Known rows, with every way that one mark hangs from another:
ditil(nuves(vudut(virul) zifor) reser): 279,-295,-103,-197,58,-371,-101,-401,-248,-63,-106,239,14,63,146,-224,-42,-240,461,-276,-586,216,-165
ditil(nuves(vudut zifor) reser): 169,-267,-54,-108,122,-185,-195,-354,-138,30,-164,220,-88,139,66,-163,-120,-272,460,-268,-608,196,-175
nuves(vudut(virul(bomove)) zifor): -29,70,-182,-191,-102,-288,-9,-159,31,-81,111,390,-106,-105,176,-158,-32,-215,292,-144,-337,-185,65
ditil(nuves(vudut(lerok)) reser): 198,-444,-181,11,219,-94,-252,-260,-184,-57,-174,32,167,123,61,-39,-174,-423,400,-305,-336,178,-152
virul(bomove(lerok) zifor(nuves)): -92,-47,-118,38,148,191,67,-67,124,-54,51,66,-186,235,91,-75,-14,7,438,-81,-168,-333,20
bomove(virul(zifor)): 74,-56,-101,-71,43,-42,182,-213,123,-9,-27,86,-64,95,75,-62,110,-15,164,50,-186,-140,18
zifor(nuves): 36,-64,-65,-16,5,-141,-3,-17,-45,93,80,-67,-122,125,-104,7,-117,-21,159,-28,-76,91,9
nuves(vudut(lerok virul) zifor): 140,-86,-282,-356,-38,-208,-45,-99,-173,-30,-35,279,46,-108,124,-121,-42,-337,301,-329,-273,-87,259
lerok(virul(zifor) vudut(nuves)): 99,-130,-151,180,47,80,-48,-68,16,43,-99,192,95,395,-55,419,-54,-57,83,0,-405,-85,92
lerok(virul(nuves) vudut): 152,94,-202,255,-23,56,134,-116,227,97,-108,361,84,298,-229,262,-17,-12,16,20,-177,-102,54
lerok(vudut(nuves virul(bomove zifor))): -49,-171,-218,82,27,-104,-13,-74,-62,-161,32,176,52,150,177,193,-90,-41,141,149,-409,-247,-66
zifor(nuves(vudut(virul(bomove(lerok))))): -52,-101,-223,-121,24,-256,31,-120,-7,-196,183,202,27,32,114,-137,-118,-242,360,-238,-57,-196,6
virul(bomove nuves(vudut(lerok)) zifor): 42,-23,-219,59,132,263,-40,-278,205,-245,14,398,-158,88,84,-106,-10,-226,454,-157,-396,-460,-5
lerok(virul(bomove) vudut(nuves)): -147,-90,-153,297,25,-89,-96,60,91,32,20,236,195,313,-34,424,-116,-61,44,19,-198,-74,25
nuves(vudut): 21,-49,-178,-28,-17,-169,-118,-107,74,35,18,121,-24,-48,-30,29,-177,-345,64,-81,-167,16,54
ditil(nuves(vudut(lerok) zifor)): 127,-261,-121,-221,71,-23,-124,-106,-154,-17,-161,277,-72,31,56,-65,-133,-359,463,-358,-444,58,75
virul(bomove(lerok) nuves(vudut zifor)): -149,45,-174,-99,131,77,-13,-190,209,-96,-9,564,-198,29,83,-263,-19,-154,478,-286,-390,-361,104
nuves(vudut(lerok)): 40,-141,-271,-87,57,-51,-155,-31,-18,2,-42,99,91,-41,9,45,-172,-437,150,-221,-98,-55,166
virul(bomove(lerok(vudut)) zifor(nuves)): -98,-11,-263,84,115,256,94,-37,159,-39,-48,159,-114,338,35,109,-174,-91,293,16,-208,-437,-45
zifor(nuves(vudut(virul(bomove)))): 20,-20,-149,-83,-91,-359,12,-185,-13,-199,255,188,-63,14,65,-98,-132,-197,274,-107,-136,-106,-110
nuves(vudut zifor): 9,34,-149,-207,-35,-136,-107,-126,26,90,-28,283,-165,-28,17,-79,-123,-279,207,-185,-369,-34,145
lerok(vudut(nuves virul(bomove))): -144,-199,-231,95,4,-301,-58,50,-109,-92,61,140,179,61,118,216,-165,-78,22,115,-215,-67,-45

Rows:
244,123,-191,249,-3,256,178,-239,267,33,-144,399,-45,388,-167,239,61,25,133,48,-370,-275,35
lerok(virul(nuves zifor) vudut)
-48,-20,-256,-198,126,27,263,-162,136,34,-208,498,2,177,-6,-128,15,2,249,-124,-254,-280,109
bomove(lerok(vudut) virul(nuves(zifor)))
150,-212,-107,56,153,-6,-185,-296,-27,-41,-134,401,97,326,122,-17,20,-273,646,-467,-490,-22,-75
ditil(nuves(vudut(lerok(virul(bomove))) zifor) reser)
-115,120,-54,25,37,33,47,-125,170,30,19,398,-285,44,30,-195,82,136,357,-30,-368,-217,40
virul(bomove nuves(zifor))
37,59,-300,109,-62,-4,141,-97,132,-71,-25,206,-8,102,130,137,-55,-98,86,205,-258,-365,-60
lerok(vudut(virul(bomove zifor)))
127,-262,-105,80,147,137,-119,-29,-109,0,-62,76,127,296,34,253,108,-44,304,-236,-303,-49,260
vudut(lerok(virul(zifor)) nuves)
31,-282,-112,88,123,-63,-168,93,-149,65,-27,39,259,202,-21,275,34,-82,186,-265,-103,124,278
vudut(lerok(virul) nuves)
-4,96,-98,-62,-33,-155,149,-167,58,-63,74,424,-188,-35,102,-256,165,168,362,-38,-346,-202,49
vudut(virul(bomove nuves(zifor)))
236,-53,-102,-116,-40,-129,147,-185,-117,-68,104,-7,-150,134,29,-76,38,47,279,-3,-245,-67,5
vudut(virul(zifor(nuves)))
2,126,-50,321,10,24,100,-134,306,6,70,355,-36,201,-90,55,161,125,234,-35,-132,-159,35
lerok(virul(bomove nuves))
174,-89,-156,-189,-94,-390,17,-193,-130,-120,179,104,-28,14,-24,-79,-146,-228,197,-152,-153,57,-23
zifor(nuves(vudut(virul)))
-52,-8,-193,70,175,248,20,-291,304,-222,0,435,-183,97,102,-176,8,-174,450,-151,-376,-483,2
virul(bomove(lerok) nuves(vudut) zifor)
104,64,-146,-90,72,65,50,-239,179,19,-84,595,-61,201,-70,-101,100,-135,420,-433,-364,-188,276
bomove(lerok(virul(nuves(vudut zifor))))
293,-388,-195,-254,129,-253,-142,-320,-336,-91,-169,210,124,61,181,-202,-45,-330,547,-416,-512,145,-58
ditil(nuves(vudut(lerok virul) zifor) reser)
181,-349,-88,68,145,-210,-213,-329,-93,-23,-115,61,61,121,26,-56,-176,-334,313,-173,-407,246,-261
ditil(nuves(vudut) reser)
131,155,-86,227,11,168,62,-382,377,-186,79,543,-169,258,-25,10,122,-80,388,-124,-429,-382,-30
lerok(virul(bomove nuves(vudut) zifor))
-2,15,-134,116,-13,-193,139,-145,111,-120,118,256,-42,-54,60,-151,114,101,216,64,-141,-153,-40
vudut(virul(bomove nuves))
-215,-314,-164,7,151,-263,-68,76,-135,-110,89,67,191,-26,225,-19,7,-27,246,-119,-93,-55,128
vudut(nuves virul(bomove(lerok)))
